Every row comes from one small tree of marks. The marks that hang from a mark follow it in brackets, in the order of their numbers. Every link used is in the known rows. Which tree was each row made from?
In the rows, 128 means zero.
Known rows:
k761(k137 k420(k116)): [131 106  77  95 137 105 113  90  97 167 134 126 105 132 131 102 183 144
  96  94 137 136 131  93 139]
k754(k116(k137(k420) k639)): [111  62  83  82 146 148 150  55  91 126 121 115  77 136 107 132 147 127
 106  89 161 132 132  63 150]
k761(k137(k116(k751))): [115 115 107 119 136 121 134  90  94 138 123 142 101 133  93 103 141 112
  87 111 153 132 112  84 133]
k754(k420(k116(k639 k751))): [103 100  94 100 168 121 125  56  82 148 144 106  85 116 119 144 133 147
  94 102 152 141 130  55 139]
k137(k116(k761)): [100 112 118 123 132 124 165  82 103 129 106 139  88 123  79 129 147 123
  93  92 142 127 107  71 123]
k116(k420(k754) k639 k761(k137)): [ 88  73  91  97 169 111 160  57 104 136 119  99  98 127 119 127 132 118
  90  75 152 136 152  53 123]
k116(k137 k751 k761(k420)): [ 82  99 109  84 178  92 143  73 118 131 118 121  93 133  95 134 144 114
  90  84 142 144 126  83 121]
k761(k137(k116(k751) k420)): [125  98 117 118 139 132 126  75  91 132 129 139 101 141  90  87 140 105
  80  98 159 132 106  69 130]
k751(k116): [121 113  88 125 116 123 142 101  88 144 116 118  81 140 103 133 147 150
 110 112 128 133 126  86 119]
k420(k116(k761) k137 k754): [143 111  93 124 158 124 156  80  68 146 133 112  84  97 141 149 194 139
 103  79 140 150  99  71 151]
k761(k420(k116(k639 k751) k137)): [117  94  86  94 173 107 116  65  77 147 163 108  86 120 150 132 172 132
  86  91 143 155 122  80 149]
k116(k420(k137) k639 k751 k761): [ 77  79  93 108 181 107 150  58  92 121 137 106  88 125 124 143 122 103
  82  86 148 142 137  71 122]
k420(k116(k751 k761)): [ 95 124 108 125 155 109 148  87  89 144 128 127  91 115 111 141 150 122
  93  99 141 134 110  70 130]
k761(k137(k116) k420): [125 101  96  96 130 110 121  81 110 147 121 139 102 140  96  93 166 129
  89  92 145 136 124  90 133]
k116(k137 k420 k639): [ 87  69  81  83 167 130 160  73 111 139 108 108  81 148 123 122 119 127
 111  99 154 129 155  76 118]
k420(k116 k137 k754): [165 119  83 124 146 135 143  89  59 157 143 115  89 108 151 135 195 153
 116  91 145 154  96  77 155]
k639(k754): [112 135 103 102 105 119 155  95  89 147 116 140 112 139 103 110 163 135
 117 100 143 138 101  93 123]
k761(k137(k116)): [128 110  98 115 119 131 143  97  96 142 111 142  98 135  96  99 155 126
  95 107 148 126 117  86 132]
k639(k116): [111 113  92 118 117 126 143  90 107 136 112 140  98 131 102 112 145 134
 121 121 150 124 110  95 127]
k639(k116(k751)): [101 118 102 120 135 115 134  84 105 131 123 137  98 128  99 117 131 120
 112 126 156 129 107  92 127]
k137(k420(k116(k639 k751) k754)): [124  93 111 112 169 135 140  57  69 144 155 102  89 123 133 126 149 132
  96  80 161 152 109  37 144]
k639(k116(k761) k754(k420)): [ 87 100 105  92 125  99 140  49 110 130  97 131 101 114  83 129 153 122
 109  98 159 125 106  82 123]
k639(k116(k420 k751) k754): [ 79 103 104 103 137  95 133  57 111 138 115 136 107 135 108 103 132  99
 114 114 175 131 113  96 115]
k754(k116(k137 k751 k761) k420): [ 92  85  91  87 171 108 136  38 101 122 113 119  79 109  79 171 136 124
  98  94 162 136 129  67 149]
k761(k137(k116(k639)) k420(k754)): [122  80 102  85 155 115 134  57  99 142 133 114  95 129 110 107 167 130
  86  74 154 147 131  64 143]
k137(k116(k639 k761) k420(k754)): [107  75 130 112 157 137 169  46  89 118 123 112  81 123  91 127 145 117
  84  62 155 140 108  30 132]
k761(k137 k420(k116(k751) k754)): [135 113  93  99 165  96 112  72  86 162 150 114 106 118 133 114 181 135
  92  85 153 157 119  73 148]
k137(k420): [130 112 105 116 120 139 143  87  88 136 129 134 108 149 100 104 143 140
 109  95 142 135 109  70 121]

Write each row's tree:
[105  90  93 102 161 126 160  58  94 140 133 102  96 137 126 129 129 142
 114  86 157 146 138  52 123] | k116(k420(k754) k639)
[ 85  75  99 104 164 115 135  59 104 135 127 120  91 140 107 104 114 100
  77 101 165 128 145  67 125] | k761(k137(k116(k420 k639 k751)))
[132 102  96 115 144 126 116  85  80 153 140 126 105 134 123  95 155 120
  88  99 152 135 114  72 137] | k761(k137(k420(k116(k751))))
[ 93 110  93  97 135  97 135  43  92 141 132 135 105 132 104 131 143 109
 111  99 174 141 119  82 138] | k639(k754(k116(k420 k751)))
[100  87  85 106 170 119 139  64  84 132 146 109  92 136 135 128 124 118
  95  98 152 147 136  77 128] | k116(k420(k137) k639 k751)
[ 76  90 107 104 165 109 153  79 120 120  96 129  83 120  93 135 132  99
 102 113 156 123 116  90 125] | k639(k116(k137 k751 k761))
[ 93  79  72  95 142 123 145  45  99 136 131 116  85 134 114 141 128 134
 111  97 161 131 150  65 139] | k754(k116(k420 k639))
[ 78  81  98  90 137 102 144  49  92 132 107  98  75 121  88 155 145 132
  90  83 138 135 136  65 119] | k751(k116(k639(k754(k420)) k761))
[ 61  87 104  89 145 102 169  56 106 134 110 115  98 136 107 125 133 108
  97  79 151 132 137  70 110] | k116(k420 k639(k754) k761)
[ 70  88  98  86 162  89 134  36 105 121 144 116  90 118  94 157 142 117
  83  78 149 143 137  62 147] | k754(k116(k639 k751 k761(k420)))
[ 99  97  98 102 154 121 141  86 113 129 106 134  86 130 104 120 134 112
 114 125 162 128 112  98 131] | k639(k116(k137 k751))
[111  91  99  94 186 130 157  73  81 149 131 100  72 115 139 145 154 131
 105  93 160 151 121  58 148] | k420(k116(k137 k639 k751) k754)
[120  98  84  88 129 106 135  36  75 128 122 125  94 101  96 159 184 128
 103  80 156 143 107  83 157] | k639(k754(k116(k761) k420(k137)))
[124  91  95 113 139 143 154  79  77 128 128 124  76 126 118 123 157 128
  95  97 146 137 111  81 142] | k420(k137(k116(k639)))
[129  80  84  92 134 144 142  65  91 133 116 130  85 136 100 128 157 131
 114  94 160 132 119  74 148] | k754(k116(k137(k420)))
[131 105  86  89 151  94 111  48  92 141 154 121 109 118 109 129 174 131
  96  83 161 157 123  74 163] | k761(k137 k420(k754(k116(k751))))
[149 109  76 104 146 113 118  84  78 159 146 124  94 122 144 122 195 150
 104  90 136 149 113  96 146] | k761(k420(k116 k137))
[119  75  96  97 139 140 141  77 110 130 101 130  87 140 104 101 146 121
 118 109 161 123 113  88 126] | k639(k116(k137(k420)))
[126  95 103 111 139 127 153  41  83 123 131 121  95 114  92 147 165 132
 105  68 158 143 104  43 150] | k137(k420(k754(k116(k761))))
[112  82 114 109 133 146 153  65  89 128 127 127  84 143  96 107 134 125
  92  89 154 130 114  55 127] | k137(k116(k639) k420)
[112  70  95 100 160 127 151  52  97 142 121 110  89 132 118 108 139 120
  92  85 168 137 140  56 132] | k761(k137(k116(k420(k754) k639)))
[109  95 106  83 173 101 158  67 112 138 113 111  93 124 106 138 168 135
 106  66 145 150 122  73 130] | k116(k137 k761(k420(k754)))
[ 79 111 112 122 146 104 146  76 112 120 113 135  95 118  89 131 130 107
  98 114 153 124 109  83 122] | k639(k116(k751 k761))
[116  93  91 113 149 118 143  58 108 140 118 119  98 128 118 118 140 132
 126 105 168 135 121  71 124] | k639(k116(k420(k754)))
[107  77  85 116 156 101 142  66  98 144 108  98  83 125 110 134 147 124
  90  84 143 135 149  67 118] | k751(k116(k420(k754) k761(k137)))
[ 77  98 121 123 166 104 154  55 109 126 116 130  89 129  85 128 118  98
  83  93 162 131 121  64 114] | k137(k116(k420 k751 k761))
[ 91  74 103  70 185 107 163  56 111 132 117  98  84 125 111 143 157 131
  98  62 143 150 136  60 132] | k116(k137 k639 k761(k420(k754)))
[ 87 111 128 107 160  93 137  59 110 126 128 135  95 126  79 127 146 110
  77  82 148 141 110  71 125] | k137(k116(k751 k761(k420)))
[109  75 103 100 149 132 159  31  84 118 135 106  88 114  98 153 152 128
  96  64 159 143 120  34 153] | k137(k420(k754(k116(k639 k761))))
[149  99  64 100 130 129 119  51  73 135 139 123  89 110 108 153 169 157
 113  98 153 143 116  82 162] | k754(k116 k420(k137))
[ 63  62  90  86 177 119 172  65 118 130  99 105  78 139 113 136 117 114
  98  86 148 124 156  68 112] | k116(k137 k420 k639 k761)
